Every row comes from one small tree of marks. The marks that hang from a mark follow it in brackets, in the order of their numbers. Every link used is in the known rows. Which tree was each row made from?
Known rows
z_984[z_659[z_819] z_760[z_369] z_902[z_107]]: 24.7 3.3 1.9 -37.8 32.1 26.0 -21.9 13.6 -12.7 55.6 -7.0 -48.1 -4.7 -20.4
 38.7 60.6 7.6 -29.3 1.6 -9.9 -23.7 12.7 49.4 -3.6
z_659[z_819[z_902[z_107]]]: -0.6 6.5 1.4 16.3 -28.8 28.2 -15.3 -0.7 -40.9 35.6 21.6 11.2 -0.6 15.6
 -14.0 21.7 -17.5 3.7 -25.0 12.1 -33.8 16.9 1.1 -17.8
z_9[z_659[z_819] z_902[z_107]]: 20.6 -10.3 19.2 -25.5 -14.2 42.9 -27.2 27.5 -24.3 21.1 13.0 27.5 34.9
 34.5 8.7 -10.1 4.0 12.5 9.9 39.1 24.7 30.0 8.9 -9.4
z_467[z_369[z_902]]: 2.9 2.2 -1.2 1.1 6.3 10.4 -58.7 -7.6 11.2 -18.6 -5.3 20.2 0.1 -8.6 -7.2
 2.3 5.0 -9.0 -10.3 16.2 15.9 -44.8 -13.1 -23.0
z_107[z_902]: -6.7 -29.5 -40.8 24.0 -27.3 -6.0 -39.4 46.7 -15.3 -5.8 -3.0 35.6 15.5
 -11.9 -25.1 -3.6 -26.5 1.2 -17.3 -3.7 17.0 -0.5 16.7 -3.6
z_902[z_107]: 3.3 6.7 -44.2 -0.3 12.6 8.5 -24.7 22.9 -19.4 2.0 23.6 23.3 7.0 -18.4
 -34.6 2.8 -3.5 6.6 -12.4 21.7 -2.4 -14.0 -9.9 -14.8
z_467[z_369[z_107[z_902] z_760] z_659[z_819]]: -9.5 -41.2 7.3 7.2 -35.0 26.1 27.6 3.9 -2.9 8.9 -77.1 -23.9 22.2 32.5
 15.9 -26.6 7.7 -2.4 51.7 -40.6 -7.5 41.2 17.3 61.9
z_984[z_659 z_760 z_902[z_107]]: 26.8 -13.3 -21.6 -21.4 23.9 12.5 -15.2 37.5 16.9 15.7 0.1 -40.4 7.6
 -11.6 8.6 47.4 -5.5 0.8 -6.6 5.0 -18.8 4.5 48.6 -9.4
z_819[z_467 z_659 z_902]: -0.6 10.0 -5.8 33.6 -8.2 -44.7 29.3 9.8 5.5 -31.7 25.9 14.0 -22.6 -9.0
 -25.6 -5.2 -28.0 27.0 -39.0 -4.7 3.6 -19.4 -16.7 -23.5
z_9[z_659[z_819[z_467[z_369]]] z_902[z_107]]: 5.4 -2.1 31.3 -39.9 4.3 20.6 1.3 -43.8 -1.3 19.8 21.6 1.8 3.3 29.3 41.9
 -19.2 18.8 -27.3 14.8 36.7 38.7 13.3 -4.8 12.9
z_984[z_760]: 4.6 12.5 -50.0 11.6 27.0 12.0 -40.0 8.0 -15.3 7.9 -2.0 37.5 -2.1 -55.1
 -18.5 23.6 16.7 -20.8 2.6 17.8 -12.8 -40.2 5.1 -16.9
z_9[z_659[z_819[z_467[z_369[z_760]] z_902[z_107]]]]: -7.6 7.7 13.1 -13.2 -14.9 23.9 42.0 -62.8 17.7 -10.8 7.8 -32.0 -33.3
 43.6 14.1 -23.6 2.3 10.9 12.9 -12.7 -1.0 28.6 -26.2 36.5
z_984[z_659[z_819[z_467[z_369]]] z_902]: 4.1 -18.4 52.0 -37.7 16.4 -32.5 -6.8 -21.6 -0.7 0.5 -5.2 -13.2 18.3 3.0
 40.3 27.1 0.0 -39.9 -21.5 -8.4 -9.0 3.9 59.3 36.7
z_984[z_659 z_760[z_369] z_902]: 16.7 -4.1 -16.3 -23.5 50.0 2.4 -33.8 37.9 13.1 7.8 -13.1 -30.6 -6.0
 -51.4 15.4 51.6 3.1 -20.2 3.7 -13.1 1.0 -7.5 44.5 -8.2
z_760[z_369[z_107 z_902]]: 0.7 46.8 2.3 -7.3 37.6 -6.5 -25.7 39.3 -0.9 5.5 0.0 6.0 2.9 -40.9 -7.2
 8.8 23.1 25.3 22.2 -12.8 0.2 2.5 -26.4 -41.6
z_984[z_659 z_902]: 14.6 -27.3 7.0 -15.2 12.3 -19.5 -32.1 66.7 6.6 -27.6 -4.8 2.4 37.1 -6.0
 -13.4 27.6 -21.4 15.6 -25.0 -2.5 -0.3 11.8 56.9 3.3
z_819[z_467[z_369[z_760]] z_659 z_902[z_107]]: 0.5 7.1 -20.6 12.3 -8.1 1.0 58.7 -50.5 42.8 -43.0 7.8 -45.2 -64.9 15.8
 -17.2 -12.3 -28.5 30.9 -18.0 -16.9 4.2 -6.5 -37.1 13.2
z_819[z_467[z_369 z_659] z_902]: -25.3 -22.3 4.9 22.8 -2.5 -17.2 29.9 -27.8 22.1 -9.2 2.0 -18.4 -16.6 1.2
 1.9 -17.0 -1.1 -37.7 -4.7 6.2 20.5 -25.1 -19.4 0.1
z_9[z_659]: 5.8 -3.4 -26.0 -1.1 14.8 -3.7 -33.0 48.2 -8.5 -32.4 8.8 44.7 33.1 -5.5
 -25.6 -30.8 11.0 19.2 9.8 9.6 27.0 -12.4 -7.6 3.4
z_659[z_819[z_467[z_369] z_902[z_107]]]: -15.7 11.6 13.5 1.1 -9.6 4.2 13.9 -68.1 -16.3 35.3 28.6 -14.9 -29.2 10.0
 17.9 14.9 -1.4 -36.8 -20.2 9.9 -20.1 -0.3 -12.4 4.8
z_659[z_819[z_467 z_902]]: -14.7 18.4 25.3 17.4 -14.3 -22.1 4.7 -22.7 -32.1 19.2 28.4 34.7 -5.0
 -10.5 -4.7 16.1 -12.1 -11.8 -33.9 3.9 -26.2 6.0 3.0 -11.1
z_819[z_467[z_369 z_659] z_902[z_107]]: -20.7 -18.7 -7.6 13.7 -5.3 -3.9 46.7 -34.7 26.9 9.2 17.1 -47.4 -27.0
 17.3 2.7 -18.1 -2.1 -33.0 -2.5 13.7 18.2 -14.4 -32.3 -4.7
z_819[z_467]: -11.9 20.5 -18.2 2.9 27.6 -41.9 -6.9 -0.9 -10.8 -15.4 32.0 48.2 2.2
 -44.3 -24.3 -1.6 2.9 -9.3 -22.4 16.7 5.9 -25.7 -6.6 -4.3
z_819[z_902]: -10.3 -0.2 -16.8 32.5 -11.9 4.5 -28.4 25.0 -14.0 -11.8 12.7 26.7 0.1
 -17.8 -38.2 12.4 -21.9 10.2 -25.2 7.4 -9.6 -2.5 -2.5 -22.3
z_984[z_659[z_819[z_902]]]: 13.5 -4.9 29.8 3.8 -35.9 -7.2 -24.9 18.4 -36.6 -11.2 -8.4 15.9 27.7 10.9
 -4.1 27.4 -21.0 20.5 -20.4 -13.9 -38.9 9.4 54.2 -1.8
z_369[z_760 z_902]: 10.2 13.8 -8.6 4.7 -5.5 13.2 -34.7 20.0 19.9 -45.2 -9.5 32.6 -0.8 -7.4
 -39.8 1.8 -15.4 52.9 -14.0 2.2 1.7 -9.7 -12.6 -22.1

Write each row's tree
6.3 -22.5 -5.1 -2.1 -5.5 24.1 -13.7 2.9 26.7 2.9 -7.9 -28.8 3.4 30.6 0.3
 -19.1 8.7 -12.5 8.1 26.1 29.3 -38.5 -28.9 -28.8 -> z_467[z_369[z_902[z_107]] z_659]
-19.5 -14.3 3.3 30.1 -10.2 -33.1 36.3 13.0 10.9 -6.2 17.3 5.0 -2.5 -3.2
 -19.2 -13.2 -11.0 -6.1 -17.4 10.4 11.2 -7.6 -14.7 -23.2 -> z_819[z_467[z_659] z_902]
-14.0 -47.0 -19.0 17.3 -15.6 0.8 12.6 36.7 7.9 6.2 -49.2 -23.0 28.1 11.6
 9.5 -31.7 10.1 -18.8 46.2 -23.0 18.3 11.5 6.8 25.5 -> z_467[z_369[z_107[z_902]] z_659]
16.4 -11.5 -12.3 -18.2 0.7 33.2 -22.9 45.5 7.1 -6.5 21.5 16.3 23.4 18.3
 -10.2 -20.4 -2.7 27.1 12.5 41.9 47.7 21.5 -5.7 -20.8 -> z_9[z_659 z_902[z_107]]
0.2 5.1 -18.0 16.7 -3.1 -17.3 38.5 -36.3 22.5 -16.4 26.8 -34.2 -46.7
 11.5 -3.7 -7.2 -18.9 -1.0 -24.8 -1.3 9.5 -27.1 -33.3 -8.1 -> z_819[z_467[z_369] z_659 z_902[z_107]]
15.0 -13.5 32.9 -16.2 -11.2 27.6 -44.2 32.1 -28.3 2.2 -3.2 54.8 46.5
 19.7 8.4 -11.8 5.6 8.0 7.3 34.4 28.9 20.8 21.7 -4.4 -> z_9[z_659[z_819] z_902]
-13.3 5.2 -34.0 9.6 10.8 -9.9 -12.8 50.6 -15.5 16.6 -13.5 0.2 3.9 -41.4
 -3.2 -2.4 1.3 6.5 27.6 -33.9 8.2 28.3 1.4 -1.0 -> z_760[z_369[z_107[z_902]]]
4.7 -1.7 49.0 -5.7 -3.6 12.3 -5.1 2.2 -9.2 25.1 -44.2 -7.0 38.6 27.0
 28.2 -12.4 36.4 -12.6 37.1 -1.9 -10.7 -9.2 -5.2 -3.8 -> z_467[z_369[z_107 z_902] z_659[z_819]]
-15.2 16.1 8.5 -2.7 -15.8 23.6 33.7 -84.0 3.8 5.0 8.7 -25.2 -48.0 15.2
 3.5 8.3 -11.9 -8.3 -12.0 -6.4 -25.2 17.8 -16.6 27.8 -> z_659[z_819[z_467[z_369[z_760]] z_902[z_107]]]
-1.9 -4.1 -21.8 7.9 -6.7 -31.1 57.5 -9.7 36.6 -44.9 -37.2 -26.3 -25.4
 0.9 1.8 -32.0 -10.4 34.6 23.4 -54.7 9.2 16.8 -8.5 46.9 -> z_819[z_467[z_369[z_107[z_902] z_760]] z_659]
-9.1 14.5 25.8 -9.8 18.2 -15.6 52.4 -20.8 55.4 -31.5 -32.0 -30.4 -6.7
 8.3 7.9 -29.4 25.8 23.3 40.0 -15.7 8.5 0.0 -32.2 8.8 -> z_819[z_467[z_369[z_107 z_760 z_902] z_659]]
-6.4 20.2 5.5 -10.3 13.4 -9.1 -3.4 -50.2 44.5 -46.8 -1.2 6.3 -31.8 -12.1
 -8.0 -5.5 -1.9 10.7 -10.8 0.2 13.9 -27.4 -28.0 0.6 -> z_819[z_467[z_369[z_760 z_902]]]
-15.2 -10.9 -8.3 21.8 -12.4 -18.5 51.7 5.9 15.2 11.6 34.8 -24.9 -14.0
 11.8 -15.3 -14.6 -13.0 -1.8 -16.3 16.4 6.7 1.6 -25.9 -25.7 -> z_819[z_467[z_659] z_902[z_107]]
-7.2 -33.7 11.6 14.0 -32.7 41.7 7.5 -22.6 -17.5 37.6 -13.5 -32.5 0.8
 42.4 8.9 -5.3 -0.9 -35.2 2.5 12.6 -8.1 -3.7 -7.5 5.1 -> z_467[z_369 z_659[z_819[z_902[z_107]]]]
3.1 36.5 58.6 -30.8 19.5 -23.2 10.9 -22.8 6.3 5.7 -2.2 4.5 22.8 24.9
 49.0 -28.4 47.6 6.7 40.2 -11.2 1.0 3.5 -16.6 7.3 -> z_9[z_659[z_819[z_467[z_369[z_107 z_902]]]]]
11.4 7.6 32.0 -32.2 -2.7 5.2 7.7 -1.5 -14.2 24.0 35.3 23.2 18.5 23.6
 24.2 -15.2 7.6 2.6 3.6 39.5 29.1 29.1 0.6 -7.3 -> z_9[z_659[z_819[z_467]] z_902[z_107]]
6.8 -0.3 5.1 6.5 -28.2 28.9 -5.7 19.8 -27.2 19.9 20.1 4.1 15.9 43.3 -3.7
 -11.9 -3.5 22.1 -0.6 5.5 -9.3 28.4 -8.1 -8.3 -> z_9[z_659[z_819[z_902[z_107]]]]
19.9 -17.2 -11.7 -12.6 26.3 -1.0 -31.4 44.6 11.7 -2.4 -17.1 -11.8 18.9
 -26.4 5.2 47.4 -4.7 -5.3 -8.6 -2.2 -14.9 -6.4 60.9 -2.8 -> z_984[z_659 z_760 z_902]
-5.4 25.5 -21.0 -8.9 72.5 15.8 -8.1 38.2 3.7 48.8 -13.5 -23.2 -9.3 -68.6
 11.6 44.0 28.3 -21.4 29.8 -12.9 -15.3 23.6 2.2 -11.9 -> z_984[z_760[z_369[z_107]] z_902]
-10.5 -37.4 23.5 23.1 -29.6 27.8 -8.5 -16.7 -21.0 19.1 -30.0 -5.2 11.0
 26.0 6.0 -5.8 1.8 -42.9 -1.1 6.9 -5.3 -13.0 3.6 8.6 -> z_467[z_369 z_659[z_819[z_902]]]
0.1 13.7 17.0 -14.7 12.7 -32.3 -1.9 0.0 -26.5 -2.2 25.0 52.7 27.4 1.5
 8.0 -26.9 21.7 -3.6 0.0 7.8 9.7 -6.0 -0.3 14.4 -> z_9[z_659[z_819[z_467]]]
-5.5 -3.6 -32.9 15.0 -17.7 3.2 7.7 45.9 5.1 -22.1 -34.9 8.6 11.0 -10.7
 -28.5 -11.0 -14.3 51.9 25.9 -37.2 -11.9 49.9 10.9 27.1 -> z_369[z_107[z_902] z_760]
15.1 -3.0 -30.9 30.9 -22.5 5.8 10.3 33.3 -1.5 -13.9 20.3 -9.6 -17.6 16.0
 -36.0 0.0 -32.7 41.5 -30.0 0.1 -3.3 -7.8 -19.8 -31.3 -> z_819[z_659 z_902[z_107]]
-20.6 2.8 -19.6 -1.1 0.5 -17.9 37.4 -23.8 29.7 -24.9 -29.0 -16.6 -19.9
 -16.2 3.5 -19.0 0.1 10.4 31.2 -40.0 0.2 31.6 -2.0 49.7 -> z_819[z_467[z_369[z_107[z_902] z_760]]]
-5.2 5.9 17.6 -22.9 20.7 -17.4 -8.2 -39.5 -15.8 -3.4 8.2 30.5 13.7 5.3
 27.3 -30.6 31.6 -35.6 12.7 6.1 19.5 -23.0 -4.2 35.6 -> z_9[z_659[z_819[z_467[z_369]]]]
-19.1 2.5 16.6 -3.9 -8.6 -26.6 16.0 -29.0 -22.4 33.4 -16.5 3.5 8.8 -5.0
 37.4 -5.7 16.0 -32.8 21.7 -29.1 -14.0 22.5 16.2 36.6 -> z_659[z_819[z_467[z_369[z_107[z_902]]]]]
13.7 16.3 5.1 -0.9 0.7 14.9 -26.8 -9.0 -27.6 25.4 -19.1 -17.3 -16.3
 -35.9 23.6 52.8 1.7 -16.1 7.1 -25.0 -37.4 -10.9 42.8 -16.8 -> z_984[z_659[z_819[z_902]] z_760[z_369]]
14.1 19.1 -20.6 -5.6 -6.7 27.4 -18.0 13.0 24.6 -26.7 7.8 4.2 -12.5 8.4
 -38.7 2.7 -16.9 57.5 -13.0 9.3 -2.5 0.6 -25.3 -26.9 -> z_369[z_760 z_902[z_107]]
-7.2 -28.9 22.7 31.7 -36.6 13.7 -2.2 23.6 -34.3 21.3 -14.3 17.9 26.3
 23.1 -12.2 0.6 -9.4 -10.7 -12.2 8.7 -14.0 3.2 8.4 -11.3 -> z_467[z_659[z_819[z_902]]]
-13.5 17.6 8.5 -17.9 14.7 -0.6 3.8 -73.0 -9.6 -15.1 -12.2 26.8 -19.0
 -19.0 2.8 -1.0 11.2 -25.7 -4.5 -2.8 -11.8 -13.5 -1.1 47.9 -> z_659[z_819[z_467[z_369[z_760]]]]
2.2 6.0 -19.7 3.3 25.5 -39.9 8.1 -25.9 8.8 -38.1 6.1 18.1 -18.6 -22.1
 -6.5 -18.0 2.7 -16.6 -17.6 1.6 24.1 -56.9 -17.2 11.8 -> z_819[z_467[z_369] z_659]
-8.6 40.6 22.5 -13.4 31.4 -33.4 6.2 -25.6 25.0 -6.2 5.0 0.5 -2.8 -20.3
 17.8 -4.7 29.1 0.5 17.6 -1.8 -2.4 -14.9 -24.1 -13.9 -> z_819[z_467[z_369[z_107 z_902]]]
6.0 13.9 -16.5 23.0 -10.5 -28.4 44.4 2.6 10.1 -11.0 43.4 -12.2 -33.5 8.6
 -23.5 -2.6 -30.1 32.5 -37.3 -0.4 -1.1 -10.3 -27.8 -30.0 -> z_819[z_467 z_659 z_902[z_107]]
25.1 7.6 -1.2 -1.5 -24.5 23.7 -10.2 -9.2 -22.9 32.7 -4.1 -26.8 -4.8 7.4
 16.0 47.8 -6.5 4.9 -0.1 -6.2 -56.9 0.2 44.3 -15.9 -> z_984[z_659[z_819[z_902[z_107]]] z_760]
